Every row comes from one small tree of marks. Brackets hold a mark, then the marks that hang from it, in alphabetical order. Every link used is in the known rows. Which tree was each row made from?
(in the rows, 128 means zero)
Known rows:
(niro foneza (gupat faki) (pilal zoruk)): [117  99 135 146 133 150 133 113 139 117 208 109 131 136 106 153 134 131
 184 125 189 120 144 145 134 161 132 135 121 130 164 120 117 117 104 153
 117  64 142 124 138 174 129 134 150 153 149 139 114 136  34 116 124 111
  82 153 118 139 119 117 122 120 114 135 147 153  89 132 133 145 141 132
 130  89 130 127]
(gupat (faki (pilal monev zoruk))): [124 125 127 117 128 107 138 133 110 119  73 149 131 147 144 106 114 128
  94 124  24 142 147 126 116 133 136 154 139 126 100 132 121 130 125 133
 115 142 120 129 121 158 121 140 109 133 128 104 128 126 137 118 130 140
 180 120 130 108 134 100 123 128 132 112 102 108 165 139 105 123 121 129
  98 144 118 108]
(faki pilal): [132 138 121 131 143 123 140 124  96 110  67 120 125 136 154  99 103 127
  54 115  39 140 143 120 142 121 142 137 148 122 105 121 133 128 133 100
 148 162 108 103 129 109 116 140 104 119 121 121 126 112 157 134 132 142
 193 121 136 120 152 110 132 133 133 122 104  92 149 127 121 112 117 137
 122 135 114 108]
(niro (foneza monev) (gupat faki) (pilal zoruk)): [118 103 139 142 120 149 128 138 129 117 227 131 135 136  96 159 138 123
 177 128 213 122 154 140 136 154 124 132 124 134 153 122 111 121 105 177
 100  58 146 136 126 167 135 124 147 150 155 138 114 145  68 105 132 108
 111 173 104 127 117 126 119 128 108 131 139 154  98 122 125 145 140 160
 125 108 132 135]
(zisuvi (niro foneza gupat) zoruk): [136 139 117  82 150 117 121 107 172 143 116 101 114 107 108 124 138 137
 178 137 146 153  88 118 135 107 128 122 107 117 154 129 142 132 146  72
 148 195 121 115 125  80 121 140 140  84 119 142 140 119 150 121 118 138
  65  88 143 159 107 141 138 114 143 137 143 137 116 147 141 117 116 108
 147 136 133 151]
(foneza monev (niro (gupat (faki (pilal zoruk))))): [133 149 133 118 110 111 104 141 131 146 117 162 135 136 128 142 138 119
  87 134 140 108 173 102 120 141 114 110 127 144  91 140 139 125 123 139
 104 137 130 151 109 133 132  96 130 125 159 119 129 139 202 131 153 116
 198 141 100 100 147 162 130 134 137 116 113 129 150 120 101 161 119 108
 125 172 145 135]
(gupat (faki pilal)): [124 133 120 116 140 113 140  96 100 110  72 130 123 153 131  99 113 132
  79 113  17 146 140 120 121 125 140 146 139 126  97 131 123 129 135 104
 123 161 107 123 124 147 114 136 121 115 133 111 128 112 128 125 146 132
 178 118 134 121 145 107 121 126 141 121  97 105 148 141 116 129 125 118
  98 139 118 111]
(zisuvi (niro foneza (gupat faki) (pilal monev)) zoruk): [129 120 117  92 138 125 130 119 160 144 167 126 121 106  95 128 149 130
 192 137 157 177  85 131 119 112 127 135 109 124 161 129 125 127 131 109
 124 136 132 138 131  97 137 148 142  98 143 132 137 134 123 125 110 126
  48 104 135 149 108 143 131 112 129 134 141 144 107 131 142 114 125 142
 139 140 133 154]
(faki (pilal monev zoruk)): [131 127 127 133 126 113 137 178 106 120  74 146 137 126 177 108 108 121
  80 131  43 131 153 127 132 132 137 150 148 120 111 124 130 128 122 144
 136 137 126 114 127 121 125 143  92 150 118 109 125 131 170 123 108 158
 197 123 131 101 133 101 134 138 123 109 110  96 177 128 106 100 113 148
 121 143 110 105]
(gupat faki): [125 147 124 121 135 112 135  88 110 112  53 118 123 155 122 109 113 136
  99 115  36 124 118 124 121 119 129 148 134 124  98 137 127 138 147  89
 129 178 107 123 119 152 117 121 123 114 107 122 131 111 131 118 152 136
 154 111 143 127 140 102 119 126 143 125 109 114 147 148 120 141 126  93
  97 123 126 110]
(niro (gupat (faki (pilal monev)))): [126 122 131 138 133 122 130 124 123 120 108 145 125 138 147 115 114 132
 123 120  93 127 132 131 128 120 136 112 131 123 118 137 127 118 141 119
 130 121 120 125 133 147 117 130 116 129 136 111 125 123  85 163 130 131
 156 137 124 136 143 108 121 107 131 127 117 126 132 133 122 138 134 126
 105 127 130 130]
(zisuvi (niro (pilal monev zoruk))): [136 146 130 111 121 124 136 120 110 139  75 123 132 115 145 105 130 124
 125 130 101 134 100 127 120 115 122 141 132 126 128 122 125 140 140 105
 137 164 136 127 129  95 134 136 116 148  86 131 142 119 193 120 112 141
 138 107 151 127 118 127 138 153 139 120 134 110 137 126 148 100 126 124
 142 119 117 119]
(niro gupat (pilal monev zoruk)): [129 121 139 157 111 138 133 159 131 125 143 141 143 111 159 133 117 122
 167 129 170 103 134 148 140 132 123 142 133 120 153 126 123 114 127 148
 129  71 148 118 139 146 139 130  99 180 120 121 119 143  88 158 104 137
 133 142 127 132 135 102 126 125 117 122 146 135 118 117 133 121 137 150
 140 102 130 128]
(foneza (niro (pilal monev))): [134 156 118 157 112 131 126 123 120 138  95 117 135 119 136 138 126 115
  75 129 114 115 132 117 122 120 118 138 137 130 108 126 140 131 125 117
 141 133 123 131 131 108 145 101 122 131 130 128 132 133 199 139 141 127
 147 108 141 104 151 160 136 145 136 120 129 111 143 105 126 137 123  98
 138 134 134 116]
(monev pilal): [129 143 116 144 132 119 132 143 122 110  57 113 127 136 160 106 104 139
  60 119  70  97 120 136 140 117 131 147 147 131 100 122 137 137 135 123
 146 157 109 109 121 128 114 125  95 123  70 126 126 106 148 146 148 141
 134  97 146 124 133 105 118 139 133 142 111 109 144 132 131  92 121 144
 153 139 116 114]
(zisuvi (niro (gupat (faki (pilal monev)))) zoruk): [135 138 116  66 142  97 125 112 161 149  84 145 118 111 125 104 136 135
 166 134  95 168  93 118 121 105 129 128 111 120 133 135 132 125 149  76
 129 186 123 130 124  97 123 148 116  97 131 116 142 123 161 147 113 138
 104  86 138 149 119 133 132 107 149 126 124 130 133 144 132 111 115 123
 133 162 133 153]
(niro gupat pilal): [129 131 130 155 128 149 135 107 125 115 138 115 132 121 138 124 113 127
 139 114 167 111 122 143 149 123 127 129 133 121 146 122 125 114 142 107
 142  97 131 106 144 131 130 123 114 149 120 133 120 122  82 170 127 121
 129 136 134 150 150 112 123 120 127 134 139 130  92 116 145 132 141 132
 142  93 132 131]

Which tree is each row?
[129 118 133 108 138 125 126 115 124 141 124 126 119 129 130 120 141 136
 138 135 123 144 110 121 118 126 134  96 120 127 132 129 130 136 133 126
 135 152 131 137 130 107 119 140 147 115 123 132 140 119 126 111 115 129
 112 129 133 136 110 136 138 131 134 130 133 129 130 136 140 122 130 111
 121 123 122 128]
(zisuvi (niro foneza (gupat (faki (pilal monev zoruk)))))
[118 103 129 160 136 159 137 100 126 110 212 103 124 138  94 148 131 129
 160 118 181 133 126 145 137 139 134 121 124 130 155 120 116 119 118 143
 127  72 129 124 143 155 129 128 157 127 154 142 116 131  28 131 135 106
  83 159 122 146 130 125 119 114 112 143 143 147  81 121 141 147 148 139
 120  92 131 129]
(niro foneza (gupat faki) pilal)
[122 116 133 148 141 142 127 111 139 111 159 103 117 145 107 144 125 140
 146 124 149 118 123 133 135 132 135 107 120 121 134 132 132 129 131 128
 138 123 118 121 134 151 115 120 154 109 138 141 122 121  50 119 140 123
  90 145 127 148 122 120 123 110 120 140 135 142 114 141 129 154 137 108
 105 100 133 128]
(niro foneza (gupat faki))
[122 113 137 145 113 131 134 140 134 127 148 152 141 127 142 134 124 124
 169 126 147 116 135 148 125 141 125 143 128 123 149 131 114 113 122 156
 112  62 148 131 137 171 136 130 109 178 132 113 120 142  70 157 112 127
 130 142 124 128 132 101 118 118 119 121 137 141 117 122 129 131 141 143
 123 108 132 130]
(niro (gupat faki) (pilal monev zoruk))
[131 148 123 131 109 113 103 157 134 142 122 159 131 134 131 143 137 126
  66 131 153  94 157 110 118 130 113 106 131 151  83 140 139 128 125 157
 106 127 125 156 108 135 131  94 123 115 135 119 129 133 193 150 164 109
 166 130 104 102 145 167 122 138 134 133 110 135 144 112 112 143 123 124
 143 180 142 140]
(foneza (monev pilal) (niro (gupat faki)))
[132 143 125 131 121 111 114 126 142 147  92 143 132 131 148 137 131 126
  99 133 105 109 155 113 116 144 124 107 124 134 107 138 144 121 122 120
 127 134 129 136 127 139 128 110 131 132 153 115 130 132 162 147 136 124
 160 114 123 115 144 151 134 126 142 118 126 129 149 126 112 153 123  77
 121 147 142 125]
(foneza (niro (gupat (faki (pilal monev zoruk)))))
[135 162 123 126 104 107 106 172 128 144  83 149 138 129 145 139 131 121
  52 136 127  85 166 108 125 136 111 139 137 150  79 132 144 139 117 154
 112 156 129 143 101 124 134  95 108 129 109 126 131 133 252 118 158 124
 179 112 116  84 134 158 130 160 137 125 111 118 167 119 105 128 109 124
 158 179 135 123]
(foneza (monev (pilal zoruk)) niro)
[133 133 118  88 136 129 124 122 156 142 167 118 121 100  93 129 144 127
 183 134 193 164  93 122 137 111 123 133 111 125 157 123 128 128 136  99
 127 151 130 129 124  79 137 140 138  95 136 143 137 131 154 116 119 123
  71 112 128 149 112 150 133 121 130 137 139 141 100 126 142 114 119 148
 158 144 133 158]
(zisuvi (niro (foneza monev) gupat pilal) zoruk)
[120  99 135 146 138 136 128 146 135 118 171 123 123 140 124 143 127 134
 145 130 133 129 141 135 128 140 140 110 125 123 137 128 126 124 114 155
 130  96 126 127 135 154 118 135 146 121 153 129 118 133  54 120 124 127
 112 154 117 131 119 119 126 112 112 132 131 139 128 136 118 142 134 130
 104 115 127 127]
(niro foneza (gupat (faki (pilal monev zoruk))))
[117  93 138 161 121 150 134 153 137 121 217 128 134 129 116 157 134 125
 178 132 189 124 137 151 128 149 129 135 124 126 164 125 114 120 104 188
 114  44 146 135 140 171 138 134 146 158 149 130 114 150  38 118 111 122
  81 162 119 127 114 116 123 119 103 130 150 150 108 122 127 136 142 154
 120  98 127 128]
(niro foneza (gupat faki) (pilal monev zoruk))
[130 138 126 140 112 123 117 121 139 149 125 142 138 124 140 148 136 119
 122 133 144 105 148 123 114 146 118 127 124 137 124 133 135 118 115 136
 119 100 140 142 131 147 140 107 130 152 150 117 126 140 147 151 130 117
 135 118 125 114 145 152 132 131 137 119 138 136 131 117 120 152 130  90
 133 133 143 127]
(foneza (niro (gupat faki) (pilal monev zoruk)))
[130 125 136  97 137 124 122 114 120 140 132 132 120 133 120 122 143 134
 135 133 140 140 119 116 121 125 129  97 121 135 125 128 126 137 133 123
 123 163 130 140 122 107 119 135 152 111 125 135 138 118 148 103 126 122
 131 136 123 131 109 142 136 136 134 130 125 132 129 137 138 128 128 123
 124 132 124 135]
(zisuvi (niro (foneza monev) (gupat (faki (pilal zoruk)))))
[135 149 127 120 123 133 139 108 101 135  79 120 128 116 137 101 129 124
 109 126 100 143  87 126 123 100 124 130 135 124 120 121 125 142 148  98
 144 167 124 130 133  82 135 134 119 131  92 133 143 114 184 126 118 137
 137 108 153 129 129 134 136 150 138 126 129 107 131 118 152 103 129 125
 138 119 117 121]
(zisuvi (niro (pilal monev)))
[133 139 129  95 141 118 128  78 115 139  77 132 119 130 140  99 133 137
 122 123  95 139 104 118 120 115 133  96 122 129 115 133 129 131 152  81
 139 187 122 130 130 101 114 139 134 117 112 126 143 105 143 144 128 126
 147 112 139 148 130 130 133 128 150 129 120 120 125 137 148 121 131  99
 125 128 124 134]
(zisuvi (niro (gupat (faki pilal))))
[135 135 134 115 123 128 130 117 124 145 102 135 132 111 152 113 132 127
 152 131 143 124 102 131 126 119 124 120 124 126 143 125 125 129 142 110
 136 140 142 128 136 101 132 137 119 156  99 128 140 122 152 140 105 133
 127 119 143 138 119 127 137 140 136 125 141 125 122 123 151 110 133 121
 144 113 125 132]
(zisuvi (niro gupat (pilal monev zoruk)))
[124 125 135 150 119 152 136 151 112 110 177 104 137 128 103 147 128 115
 126 129 175 122 149 134 145 141 122 166 139 129 139 114 119 140 105 162
 120 101 134 121 121 134 141 122 135 145 120 151 118 140 147  74 132 126
 125 153 122 108 118 122 128 154 108 125 135 125 123 118 120 126 126 160
 140 110 120 112]
(niro (foneza monev) (pilal zoruk))
[125 117 134 151 126 141 118 174 140 114 175 121 127 132 126 150 125 133
 131 134 201  96 142 134 146 130 127 112 129 129 129 127 135 133 123 175
 130 107 128 122 120 135 121 116 130 121 116 144 118 132  93 116 135 129
 107 157 109 128 116 124 124 129 108 144 134 141 129 127 123 128 128 157
 140 124 129 133]
(niro (foneza (monev (pilal zoruk))) gupat)
[120 106 137 135 131 138 123 148 124 114 185 134 124 144 110 144 131 129
 135 129 162 127 155 126 135 141 133 109 127 131 125 132 123 126 118 165
 113 101 128 132 121 150 121 125 148 115 156 132 119 136  85 107 136 119
 138 169 103 124 121 127 123 119 111 132 121 140 128 132 110 147 132 146
 109 131 129 132]
(niro (foneza monev) (gupat (faki (pilal zoruk))))
[124 118 125 183 118 164 145 156 106 108 174  94 131 122 109 144 123 117
 110 128 140 137 113 147 137 113 129 150 144 121 139 113 122 140 117 160
 144  88 121 121 140 114 144 126 134 126 120 145 121 137 102 104 123 136
  93 147 141 115 125 124 128 141  99 133 139 117 125 108 134 119 135 162
 127 100 117 112]
(niro foneza (pilal monev))
[131 123 115  79 148 111 125 122 163 144 133 127 114 113 107 122 143 134
 173 138 123 176  95 118 120 111 132 122 108 120 145 132 132 129 134 100
 132 169 122 132 126  92 124 149 141  81 144 127 139 128 139 123 112 133
  71  99 130 149 108 142 134 109 137 133 131 138 126 142 131 115 117 127
 133 152 131 151]
(zisuvi (niro foneza (gupat (faki (pilal monev)))) zoruk)
